What can hang from each mark
regig: rekika
fifeb: kiruv mogo
mogo: bipel fifeb rekika
lape: mogo
ridar: kiruv
rekika: mogo regig
kiruv: lape samok
samok: kiruv

Each row was made from one small tree. The marks that hang from a mark follow it in brackets, in alphabetical order. Every link used is in the known rows. Write each row's tree.
Known rows
rekika{mogo{bipel fifeb} regig}: -1.19  -2.33  2.14  2.46  -2.45  2.35  2.87  2.13  2.44  1.29  -1.34  0.19  -2.84  2.06  -0.94  2.02  1.90  5.14
regig{rekika{mogo{bipel fifeb}}}: 2.18  -2.58  2.42  0.24  -1.56  3.18  3.57  0.72  0.72  -1.26  -2.37  0.60  -1.44  2.94  -2.30  2.15  0.95  3.44
rekika{mogo regig}: -0.16  -2.99  1.14  3.08  -1.70  3.35  4.28  3.34  0.67  1.67  0.51  -1.75  -3.01  2.46  -2.54  0.68  3.02  5.14
ridar{kiruv{lape{mogo{fifeb}} samok}}: 1.16  1.50  -2.17  1.11  -1.64  1.91  5.35  -0.10  2.62  -1.67  2.39  -3.36  -1.67  0.93  -3.42  -1.10  3.30  1.52
lape{mogo{bipel fifeb{kiruv{samok}} rekika}}: 1.90  -0.01  -0.17  0.09  -0.42  1.29  4.19  -0.67  2.05  -0.26  0.00  1.21  -1.80  1.42  -1.78  1.84  0.02  0.79
mogo{bipel fifeb rekika}: 1.82  -1.86  2.61  1.55  0.11  4.32  2.71  -0.68  1.27  -2.89  -2.01  2.72  -2.03  1.87  -1.02  1.54  -1.20  2.56
kiruv{lape{mogo} samok}: 2.30  0.33  -1.52  2.37  -0.77  2.17  6.85  0.93  1.06  0.19  3.79  -3.29  -2.63  2.10  -4.12  -0.93  4.86  3.23
mogo{bipel fifeb{kiruv} rekika}: 1.29  -1.94  1.45  0.63  0.45  2.81  2.46  -0.36  1.30  -1.94  -0.51  3.21  -1.54  1.51  -0.48  2.04  -2.84  1.18
fifeb{kiruv{lape samok} mogo{bipel rekika}}: 1.13  -3.99  -3.17  -0.15  3.33  1.52  4.50  1.79  -0.51  0.93  4.04  2.75  -1.84  2.17  -2.07  -0.01  1.69  2.60
kiruv{lape{mogo{bipel fifeb}} samok}: 1.39  0.98  -0.66  1.82  -1.43  1.29  5.62  -0.09  2.61  -0.28  2.07  -1.50  -2.43  1.79  -2.74  0.30  3.86  3.32
samok{kiruv{lape{mogo{rekika}}}}: 1.74  0.36  -1.47  1.85  0.93  5.32  5.88  1.47  -0.68  -2.16  3.89  -0.23  -2.11  4.58  -1.84  -1.51  2.60  1.96
mogo{bipel fifeb{kiruv} rekika{regig}}: -0.83  -1.98  1.39  1.61  -0.40  2.63  2.19  0.27  1.37  -0.33  -0.28  3.29  -1.83  1.90  0.31  2.20  -2.30  2.16
fifeb{kiruv{lape} mogo{bipel rekika}}: 0.92  -4.26  -2.10  -0.07  4.15  3.14  3.84  2.45  -0.81  0.47  3.81  4.09  -1.71  3.21  -1.83  -0.46  0.71  2.68
samok{kiruv{lape{mogo{bipel fifeb rekika}}}}: 0.93  0.84  -0.61  1.30  0.31  4.52  4.81  0.42  0.69  -2.53  2.42  1.27  -1.93  4.29  -0.59  -0.37  1.71  1.99
fifeb{mogo}: 4.60  -2.73  -1.31  3.45  0.84  3.29  4.35  2.95  -0.82  -0.58  1.65  -0.39  -2.67  0.36  -4.07  -0.85  2.82  3.03
kiruv{lape samok}: 1.99  -1.11  -0.91  3.15  -0.70  2.43  5.96  0.82  0.64  -1.04  3.58  -2.92  -2.48  1.25  -3.34  -0.72  3.32  3.53
regig{rekika}: 4.50  -1.74  0.93  2.46  -0.42  4.39  4.82  0.41  -1.18  -2.58  0.06  -0.96  -1.62  2.70  -3.76  0.00  0.87  2.10
mogo{fifeb rekika{regig}}: 0.46  -1.51  2.49  2.93  -2.24  4.29  3.01  0.85  0.65  -1.48  -1.04  0.47  -2.19  0.75  -0.91  2.06  -0.50  3.24

Which tree is each row?
-0.81  0.90  -0.89  2.12  -0.49  4.29  4.57  0.99  0.74  -1.17  2.72  1.35  -2.18  4.50  -0.03  -0.19  2.17  2.81 | samok{kiruv{lape{mogo{bipel fifeb rekika{regig}}}}}
-1.11  -1.43  -1.03  0.74  1.85  3.00  4.73  1.46  0.62  1.53  3.82  2.14  -2.08  4.73  -1.57  -0.32  1.24  2.79 | fifeb{kiruv{lape{mogo{bipel rekika{regig}}}}}
1.46  -4.27  -0.87  2.38  2.56  4.30  3.24  2.18  -0.80  0.51  0.44  3.43  -2.80  2.95  -2.14  -0.12  2.05  4.15 | fifeb{mogo{bipel rekika{regig}}}
2.09  -3.79  -0.72  2.77  1.16  4.45  3.83  3.01  -1.48  0.37  1.03  1.44  -2.72  1.51  -2.69  0.08  2.12  3.84 | fifeb{mogo{rekika{regig}}}
0.55  -0.52  -0.58  1.79  -1.01  0.18  4.01  -0.15  2.42  -0.67  2.49  0.14  -1.83  0.60  -1.08  1.17  0.09  1.94 | mogo{bipel fifeb{kiruv{lape samok}}}
0.58  -2.32  1.38  0.58  -1.22  1.25  3.04  1.77  2.37  0.42  -0.31  0.71  -1.92  1.34  -1.28  2.00  -0.02  2.80 | rekika{mogo{bipel fifeb{kiruv}}}
-0.19  -1.72  0.32  0.13  0.08  1.68  3.62  -0.57  1.59  -1.28  1.51  2.11  -1.34  1.46  -0.32  1.93  -1.17  1.90 | mogo{bipel fifeb{kiruv{lape samok}} rekika}
0.75  0.03  0.04  0.55  -0.43  2.49  5.39  -0.51  2.03  -0.76  1.29  0.25  -2.12  2.49  -2.11  0.91  2.91  3.15 | kiruv{lape{mogo{bipel fifeb rekika}} samok}
-0.69  -4.09  -3.33  0.91  2.62  1.30  4.40  2.25  -0.41  2.30  4.29  2.88  -2.19  2.48  -1.43  0.22  2.14  3.36 | fifeb{kiruv{lape samok} mogo{bipel rekika{regig}}}
1.00  -1.30  0.46  1.92  1.23  4.47  4.46  0.47  0.72  0.46  -0.04  1.93  -2.95  4.63  -2.45  -0.17  2.25  3.37 | lape{mogo{bipel rekika{regig}}}
-1.05  -0.46  -2.59  0.64  1.44  3.21  5.11  -0.41  1.71  -0.17  2.35  -0.36  -2.04  4.35  -2.67  -1.79  3.40  2.71 | ridar{kiruv{lape{mogo{bipel rekika{regig}}} samok}}
-1.66  -1.38  0.24  1.36  -2.30  1.63  3.92  0.98  0.94  0.12  2.44  0.06  -1.56  0.38  -0.13  2.25  -0.43  2.64 | mogo{fifeb{kiruv{lape samok}} rekika{regig}}
0.08  -0.09  -0.24  0.92  -1.29  1.21  3.91  -0.09  2.11  1.13  0.22  1.33  -2.19  1.82  -1.14  2.08  0.57  1.73 | lape{mogo{bipel fifeb{kiruv{samok}} rekika{regig}}}
-0.73  -3.34  1.12  2.71  -0.26  3.13  3.79  2.37  1.37  1.87  -0.12  0.22  -3.31  3.75  -1.93  0.50  2.88  5.38 | rekika{mogo{bipel} regig}
-0.65  -0.30  -2.50  0.92  0.32  3.42  5.57  0.28  1.23  -0.31  2.78  -1.89  -1.99  3.31  -3.11  -1.79  3.62  2.43 | ridar{kiruv{lape{mogo{rekika{regig}}} samok}}
-0.36  -1.91  1.24  0.09  0.92  3.09  2.98  0.03  1.29  -1.59  1.24  3.42  -1.32  2.35  -0.09  1.44  -1.98  2.07 | mogo{bipel fifeb{kiruv{lape}} rekika}
1.97  -0.77  0.75  2.31  -0.62  1.35  2.83  0.20  2.12  -1.40  0.49  1.24  -1.90  0.69  -1.18  1.18  -1.59  1.21 | mogo{bipel fifeb{kiruv}}
-0.86  -0.04  -0.07  1.26  -1.20  2.28  5.13  -0.02  2.06  0.60  1.44  0.23  -2.43  2.75  -1.55  1.06  3.30  3.95 | kiruv{lape{mogo{bipel fifeb rekika{regig}}} samok}
0.91  -4.31  -1.98  1.42  2.98  2.65  3.05  2.52  -0.80  1.61  1.98  4.08  -2.26  2.54  -1.53  0.30  0.25  2.55 | fifeb{kiruv mogo{bipel rekika{regig}}}
2.29  1.25  -2.16  3.05  0.03  4.21  6.15  1.82  -0.04  -1.82  4.73  -1.69  -2.37  3.96  -2.37  -2.10  3.57  2.03 | samok{kiruv{lape{mogo}}}
0.74  -1.18  -1.91  0.05  1.65  1.60  5.71  0.31  0.92  0.72  3.87  0.59  -1.97  3.38  -2.43  -0.09  1.65  1.81 | fifeb{kiruv{lape{mogo{bipel rekika}} samok}}
3.39  -4.18  -0.64  1.54  3.28  4.52  3.50  1.56  -0.85  -0.94  0.18  3.27  -2.50  2.62  -2.84  -0.36  1.54  3.27 | fifeb{mogo{bipel rekika}}
-0.42  0.12  -1.67  2.44  1.33  4.99  5.26  1.29  -0.08  -0.74  3.59  1.44  -2.49  5.93  -0.88  -1.42  2.86  2.94 | samok{kiruv{lape{mogo{bipel rekika{regig}}}}}
-2.44  -1.92  1.04  1.05  0.03  2.83  2.72  0.71  1.36  -0.17  1.66  3.38  -1.63  2.73  0.62  1.67  -1.49  3.07 | mogo{bipel fifeb{kiruv{lape}} rekika{regig}}
1.84  0.06  -1.73  2.02  0.52  1.94  6.36  0.23  1.76  0.31  3.14  -1.49  -2.74  3.23  -3.62  -1.10  4.76  3.52 | kiruv{lape{mogo{bipel}} samok}
